Each row was made from one walk, in order. Every step used is in the known rows, and no mark comes twice. Write each row's walk.
Known rows
P, D, R, V: [ 16  -5 -21  -2   0  19  17  54 -28  13  11  18 -31  -8  30  -5  -3  10
 -26 -10  28   4]
V, Q, D, R: [-25  21 -12   9   8  -1  20  -7 -14 -26  -4 -14  11 -10   9  14  -5  -2
  17  -8  30  -2]
V, Q, D, P: [-35  38   3  13  10  -4  14 -45   6  -4  14   5   0  -8 -21  19   5  -1
  21   9  14   8]
Q, V, R: [ 21  -9   1 -16 -10   8 -14  35  28  -4 -16  19  23  12   6   2 -10   2
  12  -3 -19   1]
V, A: [ 30  -1  30 -16 -13  -1 -12  26  -8   0   2 -16  -4   8  -1   3 -13 -17
   4   2  -5  -8]
P, V, R, D: [ 12 -11 -36   1  -3  -1 -14  14  21 -16 -30  -7  26   1  30  -8 -15  22
  -4  -8 -22   0]
A, V, R, D, Q: [  2 -10 -14  -7  -1 -18 -13 -12   1 -10 -18  -4   5  10 -10 -16  21  12
 -10  -6 -32 -11]
P, D, Q, V, A: [ 33 -56  32 -19   4  -4   2  11  -5  27   5   2  -4   3  -3 -16  -4 -22
   8   5  -7  -3]
R, V: [  9   0  14  -2 -11  22  -8  10   0  16  14  13 -23   1  -4 -10  11   4
 -28   0   8   1]
D, P, V, A: [ 15   0   6   4  -7 -12 -11  12   3  14  13 -16 -16   6   8   9 -24 -10
   1  10 -17   4]
V, Q, D: [-24  16  12  13   5   6   8 -31   4 -14   6  -3  17  -7 -10   7  -1  -5
  21   0  16   0]
Q, D, P, V, A: [-13  -7  -9  17   8 -23   2  15  -8   1  23 -20 -19   6   9  10 -19 -14
  13  11 -17   8]
Q, V, R, D: [ 26  -6 -18 -25  -5  -4 -12   9  25  -9 -41   3  33   8   3  -2   4  11
   2  -4 -21   0]
A, V, R: [ 10  16  -4   0 -15  -3 -17  43   4 -13   3  12   3  17   0   5  -9   3
   8  -8 -30  -6]
A, V, Q, D: [-30  24  13  20   0 -10   2 -25  -7 -13  17 -10   9   1 -24  10   1  -9
  22   0  -6  -4]
Q, D, P: [-26  23  -7  13  12  -7  11  -3  -8  -2  17   9 -15  -2  -8  13   6  -3
   7   8   3  12]
R, D, P, V, Q: [ -7  26 -16   7   2  -6  -3 -71  22   6 -18 -16  18 -14  -8   8  -4  15
  -4   8   1   4]
P, D: [ 19  -3   7   3   0  18   7  28 -10   8   5  19   1  -8  13  -2 -14   1
   3  -5  11   3]
A, V: [  6  17  20   7 -13  -2 -13  13 -10   1   9  -2  -3   9 -16   3  -4  -6
  -5   0 -18  -6]
R, V, Q, D, P: [-35  29  -2  13   6   4  13 -42   6  13  30  14 -28  -7 -24   8  22   4
  -2   8  17  10]

Which walk is each row?
[ 17 -47  20  -6  10  12   6  -6   4  26   1  23   5  -6  -2 -19   4  -5
  -2   3   2   3] => P, D, Q, V
[-30  30 -10  15   3 -17  13  -3 -26 -23   6 -21   4  -1  -6  17  -4  -6
  16  -7   8  -5] => A, V, Q, D, R
[ 27 -45  41 -23  -5  -8 -14  -9   6  17  -2 -12   0  10 -15 -13   5 -25
   0   9 -13  -8] => D, Q, V, A
[ 13 -33  12 -19   7  -5  -7 -51  12  11 -31  -8  19  -3 -18 -20  27   1
 -19   7  -7  -3] => R, D, Q, V
[ -2  31  27   5 -16   1 -11 -30   3  -1   6  -6  11   2 -27   9  -5  -6
   8  -1  -6  -9] => A, V, Q
[  2  15  22  -3 -14  25  -5 -32  14  15  10   9  -8  -5 -15  -5  10   5
 -14   0  19  -3] => R, V, Q
[  9 -35  31  -9   3   8  -8 -27  15  19  -5   8   9   1 -15 -16  13  -8
  -8   6  -5  -1] => D, Q, V
[ -1   8 -29  11  -3   2  -9  26  25   0   3  19   0   5  23   8 -22  15
   4   0 -20  10] => D, P, V, R
[  5 -18 -16 -14   4  -2  -7 -17  13 -11 -29   3  13   0   5 -19  20  16
  -9  -7 -10  -8] => V, R, D, Q
[ -2 -12 -14  -5   1 -11  10  56 -37  -7  17 -23 -40   7  18   0   3 -13
 -11  -3  13  -3] => Q, D, R, V, A
[  2  19  -1  -8 -10  17   6  -8  -4   4   1  -1 -13  -7   4   3   4   8
 -19  -8  33  -6] => D, R, V, Q
[-30   0 -25  26  12  -3  14  -6  -5 -21  -2 -23  16 -12  28   8 -23   4
  14  -8  19   0] => P, V, Q, D, R
[-19  -3 -25   9   7   3  16  38 -29  -7  13  -1 -30  -2  18  -3  10   4
 -21  -5  22   2] => Q, D, R, V
[-17   5 -21   8  12  -4  17  35 -28 -24  -2 -10  -3  -4  22   9  -5  -3
   4  -7  18   1] => Q, D, R
[ 16  15 -28 -24   0 -14  -6  -4  27   1 -33  11  15   6  -8  10  11  15
   2   5 -23   8] => Q, V, R, D, P
[  7 -29  15   4   9  16  10  -2 -10  16   9  23  -7 -11   6 -19   3   0
  -5  -2  10   0] => P, D, Q
